Each row was made from one small tree. The marks that hang from a mark follow it in brackets, in alphabetical order. Every link used is in the known rows. Write each row's tree.
Known rows:
S[E[C Z[N[A]]]]: [ -0.8  -9.4 -51.0  33.1  11.8 -24.4  11.8   5.3  10.4  26.5 -89.5  25.3
  -8.3 -54.3  32.1 -51.4   8.7 -14.9  14.1  18.6]
Z[E[C[N]]]: [-17.5  33.7 -17.1  12.0 -17.7  36.0  24.3   2.4   9.9  24.7 -58.7  35.2
   8.3 -21.3   8.4  -5.0  18.4 -27.9  -9.0  -6.4]
N[Z]: [ 25.0  18.9 -13.3  19.9 -12.4  50.2  56.6   6.9  12.8  14.4  -1.8 -17.6
 -38.6  15.1  42.4  34.0   2.2  12.7 -10.1  48.2]
A[N[C Z[E]]]: [ -1.8  22.1 -43.3  48.7  16.8  39.2  67.7  15.8  58.6   6.7 -29.2  14.6
 -25.7  13.6  23.5  37.3 -16.1   2.7  16.9 -14.2]
C[E[S] N]: [-56.5  17.7 -25.8 -22.9 -50.4  53.1  26.5  41.6   4.5   4.6  20.2  20.7
   1.4 -31.9 -15.0  22.5  49.1 -11.8  -2.5 -12.8]
C[E[S] N[Z]]: [-46.9   6.9 -25.0  -5.9 -28.3  45.1  47.7  52.7   8.1  -8.3  43.3  23.0
 -21.3 -23.9 -12.5  40.9  23.3  15.0  -5.0   0.5]
Z[N]: [  8.8  29.9 -22.1  -9.2 -27.6  43.8  31.1  -7.2  29.5  45.0 -39.9  -8.9
 -11.2   6.8  35.6 -24.5  26.2 -13.4  -0.6  26.1]
A[N[C S Z[E]]]: [  0.3   3.5 -40.6  32.9  28.3  22.8  78.5  28.6  55.2 -15.3  -4.9  24.4
 -21.3  29.5  35.7  48.9 -25.8  10.5  30.5 -10.2]
S[E]: [ 22.3  33.3 -38.3   9.2 -32.9  48.2  37.9  18.8  26.9  29.9 -27.5 -15.6
 -33.3  -0.7  50.2   1.0  22.5  -5.0  -1.7  28.8]
A[N[Z]]: [  4.9  25.7 -40.2  28.5 -11.8  51.7  68.4  -1.6  28.2  20.8  14.7 -19.6
 -21.3  -8.8  29.4  36.0   5.2  10.0   9.9   3.0]
E[C[N[A Z]] S]: [-41.7 -38.4 -37.1  30.6   4.3  -2.3  47.2   5.6 -39.9   9.7 -20.4  33.2
  22.7 -41.7  22.5  -2.6   1.4  12.8  -7.9   9.8]
A[N]: [ -4.5  36.0 -39.9  12.1 -31.4  59.5  48.0 -10.8  28.1  34.9  -9.3 -22.1
  -0.6 -14.6  25.7  19.4  31.4 -14.4   9.7 -10.7]
N[A S[E[C]] Z]: [ 11.5 -21.6 -44.7  39.9  30.5 -17.6  74.7  28.3  -0.6 -12.7 -17.9  18.4
 -16.2 -14.0  78.2  10.8 -18.6  19.3  16.8  37.6]
N[A C S Z]: [-11.3 -25.5 -35.8  41.9  38.9  10.6  85.3  22.1   8.2 -27.5 -14.9  12.3
 -30.9  35.8  67.7  57.9 -14.5  20.7  10.6  50.3]
Z[E[S]]: [ 25.6  -8.0  -5.8  -8.1 -28.9  28.7  -2.9   8.6  31.9  13.9 -20.9  -2.4
  17.5   4.9  17.4 -15.8  13.8  -4.1  -4.3  12.6]
E[C[N[Z]] S]: [-18.0 -13.4 -23.4  16.5 -24.6  19.1  49.9  19.3 -41.5  22.4 -27.9  37.3
  -7.5 -38.4  21.8 -15.7   1.8   6.0 -12.0   0.8]
Z[E[C S] N[A]]: [ -4.9 -38.3 -25.9   6.6   6.6 -27.4  -3.2 -12.1  19.6  23.0 -69.4  32.7
  57.7 -30.4  29.2 -72.1   7.9 -13.6  11.6  -4.3]
C[N[A]]: [-49.1  14.3 -39.9  13.2  -5.0  48.8  37.7  -8.2   5.6  15.5 -11.3  -2.7
  14.0  -5.9  14.8  40.1  34.4  -3.5  -7.8  26.8]

Which tree is each row?
[-58.7  19.0 -49.5  20.2   6.7  27.9  52.5  25.5  45.7  -0.2 -43.7  27.4
 -11.2  -4.0  24.0  16.4  36.4 -18.4  18.6   7.8]  Z[N[A C[E]]]
[ 13.9 -21.1 -15.6 -14.6 -29.6   8.6 -10.8  10.4   6.7  31.8 -45.6   5.9
  -5.6 -23.1   2.9 -51.2  18.2  -5.9   0.6  21.0]  E[S Z[N]]
[-30.6  -7.9 -54.3  18.7  30.9  13.3  71.1  40.0  18.5 -16.7  30.4  11.8
 -16.5   6.8  39.3  50.5  -9.3  34.1  14.5  39.5]  C[N[A S[E] Z]]
[  7.4   2.9 -53.1  28.7  -9.6  -2.2  44.2  27.1   4.4  10.0 -39.6  23.5
 -23.9 -56.3  33.7 -11.2   8.1 -17.2  31.0 -24.2]  A[N[S[E[C Z]]]]
[-28.6  26.3 -23.7   4.6 -14.7  42.9  67.9  53.9  21.7 -24.2  -8.8  23.9
 -45.2  18.8  38.0  52.9  31.1 -17.8  11.7  10.6]  N[C[E] S]
[ -9.5 -51.2 -28.1  14.8  -0.4 -32.3  -4.7  -8.7 -20.6  23.5 -83.1  28.9
  25.8 -59.2  17.6 -67.6  14.1 -13.0   5.2   9.7]  E[C S Z[N[A]]]
[ -5.3 -32.8 -26.6 -10.5   7.6  -5.6  -8.6  -6.8  49.8  17.1 -30.9   6.2
  52.6  -0.7  17.0 -41.9  11.3   1.3  11.1  15.2]  Z[E[S] N[A]]
[ 21.0 -29.0  -9.4  14.8 -34.0   2.3   1.2   3.9 -40.6  19.3 -70.6  18.4
  -8.1 -52.7  20.2 -40.8  16.9 -22.3 -11.3   9.0]  E[C S Z]
[-36.5  -7.7 -28.2  13.2  23.5  -0.6  35.3   3.9   9.2 -10.7 -27.1  39.9
  38.9 -10.8  23.8  17.2   9.8 -14.1   9.5   5.8]  Z[E[C[N[A S]]]]
[-13.2  -8.5 -16.3 -19.9 -35.8  16.0  -7.3  39.3  26.7   7.0 -10.9  17.1
 -17.6 -39.6 -19.7 -26.5  38.6 -13.2   7.2   3.4]  C[E[S Z[N]]]
[  1.7 -10.6 -46.6  23.6   7.6  -8.7  53.0  13.3  -4.7   0.0 -36.6  14.9
   3.1 -20.2  76.3  -6.7   7.5  -7.1  16.0  21.2]  N[A S[E[C]]]
[-18.7 -10.5 -66.2  17.1  25.3  -2.7  62.6  31.3  37.4   4.9 -54.4  28.7
 -17.5  19.2  68.6 -11.4   2.0   2.2  30.6  22.7]  Z[N[A C S[E]]]
[ -9.0  13.3 -14.7 -21.4 -10.4  15.9  19.8  45.7  41.1 -13.4   5.8  17.3
 -34.6 -11.7  -0.1  13.9  32.2 -15.7  21.2  21.8]  C[E[Z[N[S]]]]
[  7.5 -27.8 -42.1  33.5  17.8 -24.6  28.4  21.4  -9.1 -11.2 -49.3  21.0
 -13.5 -38.5  51.1  -6.7   3.5  -7.7  14.4  32.4]  N[A S[E[C Z]]]
[ -4.5 -10.6 -32.0  53.6  44.5  15.3  52.3  12.6  45.0 -16.3 -43.1  16.0
 -15.0  31.7  39.4  47.7 -18.4  15.3   2.1  37.7]  N[A C Z[E]]
[-30.7  -1.6 -25.4   0.3 -45.6  28.2  28.7   7.2 -43.1  34.2 -51.5  33.1
  12.5 -45.7  19.1 -30.5  27.5 -20.1 -12.5 -13.7]  E[C[N] S]
[-64.5   3.0 -34.5   7.2  22.7  27.0  72.1  48.4  27.1 -40.9  67.8  20.1
 -11.8   0.3   7.6  88.2  17.7  20.2  15.0  28.9]  C[E N[A S Z]]
[-14.7  24.2 -42.1  26.9 -22.3  21.2  21.7  26.7 -14.4  26.8 -70.6  36.6
 -37.1 -59.4   7.8 -11.7  18.7 -19.6  -4.1   3.5]  S[E[C[N] Z]]
[ -3.0  12.4 -12.9  -3.2  14.7  31.9  51.6  32.9  39.4 -15.6  28.0  18.9
 -13.6  31.8  14.0  51.4 -12.9  19.6   5.1  32.4]  C[N[S Z[E]]]
[ 32.8 -18.7  -4.3   5.8  -5.4  19.5  18.6  18.5  32.0   3.7  -0.3   0.2
  -1.2  11.1  22.2   1.9 -12.7  20.8  -3.0  28.3]  N[Z[E[S]]]
[-16.1   8.1 -19.2  15.1   0.2  20.7  79.4  22.1 -27.2   0.5  -8.8  36.3
 -25.6  -9.6  40.4  22.9  -4.4   4.4  -0.7  18.5]  E[C[N[S Z]]]
[ -7.9  -8.5 -10.1  -7.5 -41.2  28.3  -5.1  40.6   8.5  -9.5   2.8   5.2
 -23.7 -40.3 -13.6  13.3  39.5 -12.5  -2.6  10.3]  C[E[S Z]]
[ 31.8 -24.2  -3.0  19.9  -6.6  -1.7  23.7  13.0   2.0   8.5 -39.2  25.3
   2.1 -18.7  33.9 -26.5 -17.5   4.6  -4.5   8.7]  N[Z[E[C S]]]
[-45.3  -2.2 -38.5  -1.1   6.4  31.6  48.7   5.4   2.9  -6.3  13.6   4.6
  15.4  10.6  26.5  48.1  27.5   1.8   4.6  31.1]  C[N[A S]]
[-40.3  -0.5 -39.5  44.1  15.4  17.4  64.3  -4.0 -22.8   9.9 -30.7  25.8
  -0.9 -28.2  29.0  23.4   4.8   4.6  -9.7  23.0]  E[C[N[A Z]]]
